What can hang from each mark:
C: B M
S: A B
A: H
D: B G
G: D
Y: A
B: C D S

Every row comes from one small tree of marks. Brackets hold a mark, then the marks that hang from it, in alphabetical order. Every link used is in the known rows. Which tree was each row made from?
Known rows:
(C (B (D G) (S A)) M): [8.0, -31.4, 16.6, -1.1, -22.0, -39.1, -15.2, 36.9, -12.8, -17.3, -11.3, 8.4, 13.4, 43.1, -25.1, -51.9, -30.7, -5.0, -33.0, 48.6]
(G (D (B (C M) (S A)))): [7.4, 5.5, 27.4, 15.7, 6.0, -14.4, 16.9, 21.9, -19.6, 33.4, 22.3, 6.4, 2.9, 23.3, -27.0, -24.3, 0.5, -12.5, -35.5, 53.7]
(B C D S): [-7.4, 17.2, 38.7, 18.3, -25.2, -20.5, -4.2, 16.5, -29.7, 33.6, 8.3, -4.5, 41.6, 30.3, 2.8, -24.7, -25.8, -4.5, -31.1, 36.4]
(D (B S) G): [1.0, 0.9, 2.6, -8.3, -10.8, -7.6, 16.0, 13.9, -5.8, 20.6, -2.1, 11.0, 0.8, 40.9, -37.7, -28.6, 11.5, -11.9, 17.0, 79.3]
(D B G): [-4.0, 1.3, 3.9, -2.1, 0.7, -8.8, 23.2, 22.3, -21.3, 17.1, -0.8, 10.2, -15.5, 24.6, -41.8, -32.5, 16.2, -6.8, 4.6, 50.3]
(S (B C)): [5.1, 30.3, 4.7, 22.8, -9.0, 1.8, 6.0, -1.2, -28.2, -6.8, -39.7, 17.2, -10.8, -0.8, -10.0, -22.3, -15.5, 15.2, -27.2, 9.4]
(G (D B)): [-1.3, 12.0, 18.6, 5.5, 9.8, -6.8, 23.7, 10.8, -30.4, 39.6, 16.0, 18.4, -17.4, 14.4, -26.4, -18.1, 11.4, -20.0, -8.7, 29.4]
(C (B (D G) S) M): [7.9, -21.3, 16.3, -3.3, -17.5, -39.1, -7.6, 39.8, -18.4, -20.5, -13.9, 18.6, 11.9, 39.8, -24.0, -56.2, -34.4, -8.4, -25.9, 57.6]
(S (A H) (B (C M) D)): [0.5, 5.4, 30.7, 19.9, -6.5, 1.3, -7.6, 10.5, -27.9, 5.1, -41.6, 20.1, 17.2, -4.4, 6.9, -25.2, -25.8, 18.0, -52.5, -36.3]
(B C): [-0.5, 13.9, 15.7, 22.5, 3.6, -10.2, 4.1, 17.9, -13.1, 3.2, 9.7, -3.8, 10.3, -3.5, -2.1, -13.6, -12.7, 13.6, -41.5, 15.9]
(S A B): [5.2, 0.5, -7.1, 10.4, -22.3, 9.1, -12.2, -20.8, -8.0, -3.9, -41.5, -0.5, -15.7, 9.5, -10.8, -4.3, 0.0, 13.2, -11.5, -19.9]
(D B): [2.6, 2.9, 1.3, -1.4, -2.2, -4.9, 11.2, 2.4, -11.5, -7.1, 25.9, 14.1, -17.3, 15.3, -0.4, -13.9, -3.2, -9.3, 6.4, 33.9]
(Y A): [0.2, -4.3, -3.4, -4.0, -26.0, -5.9, -4.8, -16.5, 7.9, 10.8, -3.6, 19.6, 13.2, -1.3, -11.5, 4.0, -12.8, -2.5, 7.8, -39.6]
(G (D (B S))): [2.7, 11.4, 17.1, 1.1, 1.8, -6.3, 18.7, 4.6, -19.2, 41.8, 15.2, 19.6, -6.3, 26.4, -23.9, -15.1, 8.4, -23.5, 0.1, 49.9]
(G (D (B C))): [-1.5, 18.8, 26.2, 16.4, 11.8, -11.8, 25.7, 19.5, -36.4, 41.3, 20.7, 16.5, -12.6, 12.8, -27.2, -24.9, 5.3, -13.4, -29.3, 36.6]
(B S): [7.5, -1.3, -2.3, -9.0, -16.8, 1.5, -9.5, -12.0, 21.9, 4.7, -1.5, 1.9, 23.0, 23.9, 5.4, 5.8, -6.9, -6.4, 17.9, 42.0]
(B (C M) D S): [3.8, 5.9, 44.8, 23.6, -12.9, -25.7, -1.5, 38.7, -24.9, 9.1, 8.9, -12.1, 47.5, 23.2, 0.1, -34.9, -32.7, -1.7, -52.0, 42.3]

Which tree is each row?
[-7.5, -5.5, 7.2, -11.0, -35.4, -31.5, -12.2, 8.6, -25.3, 15.2, -14.9, 30.3, 3.3, 50.0, -20.2, -40.9, -23.8, -12.0, 3.6, 49.2] -> (C (B (D G) S))
[3.0, 3.1, 19.0, 17.3, 12.0, -19.7, 28.1, 50.5, -26.7, 2.5, 6.5, 1.4, -4.0, 16.6, -45.3, -49.7, 2.5, 3.6, -39.4, 65.9] -> (D (B (C M)) G)
[10.4, -30.5, 16.8, -7.9, -17.1, -31.6, -21.4, 24.6, -2.0, -26.5, -1.7, 25.8, 19.5, 32.2, 5.6, -38.9, -43.8, -5.1, -27.9, 32.1] -> (C (B D (S (A H))) M)
[12.5, 22.7, 8.8, 26.7, 0.0, -2.1, 7.9, 14.5, -24.8, -24.4, -39.4, 12.0, -6.4, -6.0, -12.2, -30.1, -20.5, 17.0, -41.6, 13.3] -> (S (B (C M)))
[6.0, -14.7, 0.1, -16.4, -14.7, 9.2, -21.3, -20.2, 38.5, 13.5, -3.3, 9.5, 35.4, 19.8, 19.2, 17.2, -7.5, -0.1, 13.7, 16.8] -> (B (S (A H)))
[21.5, -23.2, -2.5, -5.8, -9.8, -29.3, -14.3, 22.7, 13.5, -49.6, -0.4, 22.2, 5.1, 27.7, -3.5, -35.0, -39.6, -2.0, -19.9, 64.1] -> (C (B S) M)
[5.6, -17.3, -12.0, -12.5, -33.1, -21.8, -25.9, -11.7, 11.8, -11.3, 0.9, 23.9, -2.5, 41.8, -0.1, -16.1, -25.8, -1.4, 2.9, 47.0] -> (C (B (S A)))
[1.0, -8.9, 2.3, -6.8, -16.2, -7.8, 8.6, 10.3, -0.6, 23.4, 0.7, 1.4, 1.8, 45.0, -38.8, -24.6, 14.9, -8.1, 10.3, 70.1] -> (D (B (S A)) G)
[2.7, 5.0, 25.6, 33.6, -19.7, -9.8, -6.7, 14.8, -40.4, -2.0, -34.3, -10.6, 1.5, 8.7, -14.9, -32.8, -18.1, 16.9, -60.2, -19.2] -> (S A (B (C M) D))
[-8.7, -15.6, 8.9, -16.1, -33.6, -25.9, -19.9, 3.0, -13.6, 21.1, -16.2, 35.3, 12.0, 47.2, -10.3, -32.4, -24.1, -7.6, 0.7, 32.0] -> (C (B (D G) (S (A H))))
[0.1, -9.5, 4.3, -13.4, -9.9, -2.3, 8.3, 7.8, 5.7, 26.7, -3.0, 16.3, 9.2, 38.4, -28.4, -20.4, 10.9, -7.6, 14.1, 62.3] -> (D (B (S (A H))) G)
[-0.8, 4.4, 27.5, 33.0, -17.7, -12.1, -0.7, 25.0, -45.6, 10.4, -47.4, -12.9, 2.6, 13.2, -35.1, -42.4, -8.5, 17.7, -61.5, -11.4] -> (S A (B (C M) (D G)))
[7.0, -0.8, 12.5, 16.0, -20.7, -9.3, -16.5, 1.0, 16.2, 12.8, 11.9, -15.9, 35.0, 25.2, 1.7, -1.8, -15.2, 12.4, -33.5, 44.0] -> (B C (S A))
[7.2, 12.6, 28.1, 14.6, 9.9, -13.6, 22.0, 24.2, -23.3, 31.3, 20.2, 13.2, 2.1, 20.8, -26.0, -27.0, -1.3, -15.9, -30.9, 60.3] -> (G (D (B (C M) S)))
[-4.5, 2.8, 11.1, 14.0, -31.3, 1.0, -11.5, -13.0, -34.8, 13.1, -41.6, -2.2, -9.5, 17.0, -11.2, -16.4, -4.0, 4.9, -16.6, -34.5] -> (S A (B D))
[15.0, -5.6, 14.4, 14.0, -7.6, -14.6, 1.9, 18.9, 3.6, -16.2, 35.0, -2.8, 11.2, 27.8, -0.3, -22.8, -18.4, 1.3, -31.4, 68.7] -> (D (B (C M) (S A)))
[-4.9, 33.1, 22.2, 26.4, -17.7, -6.7, 6.3, 6.8, -55.2, 9.9, -39.9, 15.4, -4.7, 6.6, -10.5, -34.0, -19.8, 7.2, -32.6, -4.8] -> (S (B C D))
[2.1, 18.4, 25.0, 11.9, 3.7, -11.4, 21.0, 13.3, -25.8, 43.6, 20.1, 17.4, -1.1, 24.3, -24.7, -22.1, 1.8, -16.6, -20.9, 57.4] -> (G (D (B C S)))
[3.7, 13.3, 29.1, 18.7, 17.7, -15.0, 26.9, 30.1, -33.7, 29.0, 21.0, 13.0, -9.4, 9.1, -29.0, -29.7, 1.7, -12.0, -39.5, 40.0] -> (G (D (B (C M))))
[6.5, 2.2, 12.0, 3.5, -10.7, -5.7, -0.6, 1.5, 6.8, 4.2, 30.6, 17.8, 14.4, 26.2, 11.8, -11.0, -17.5, 0.3, -13.1, 56.3] -> (D (B C (S (A H))))
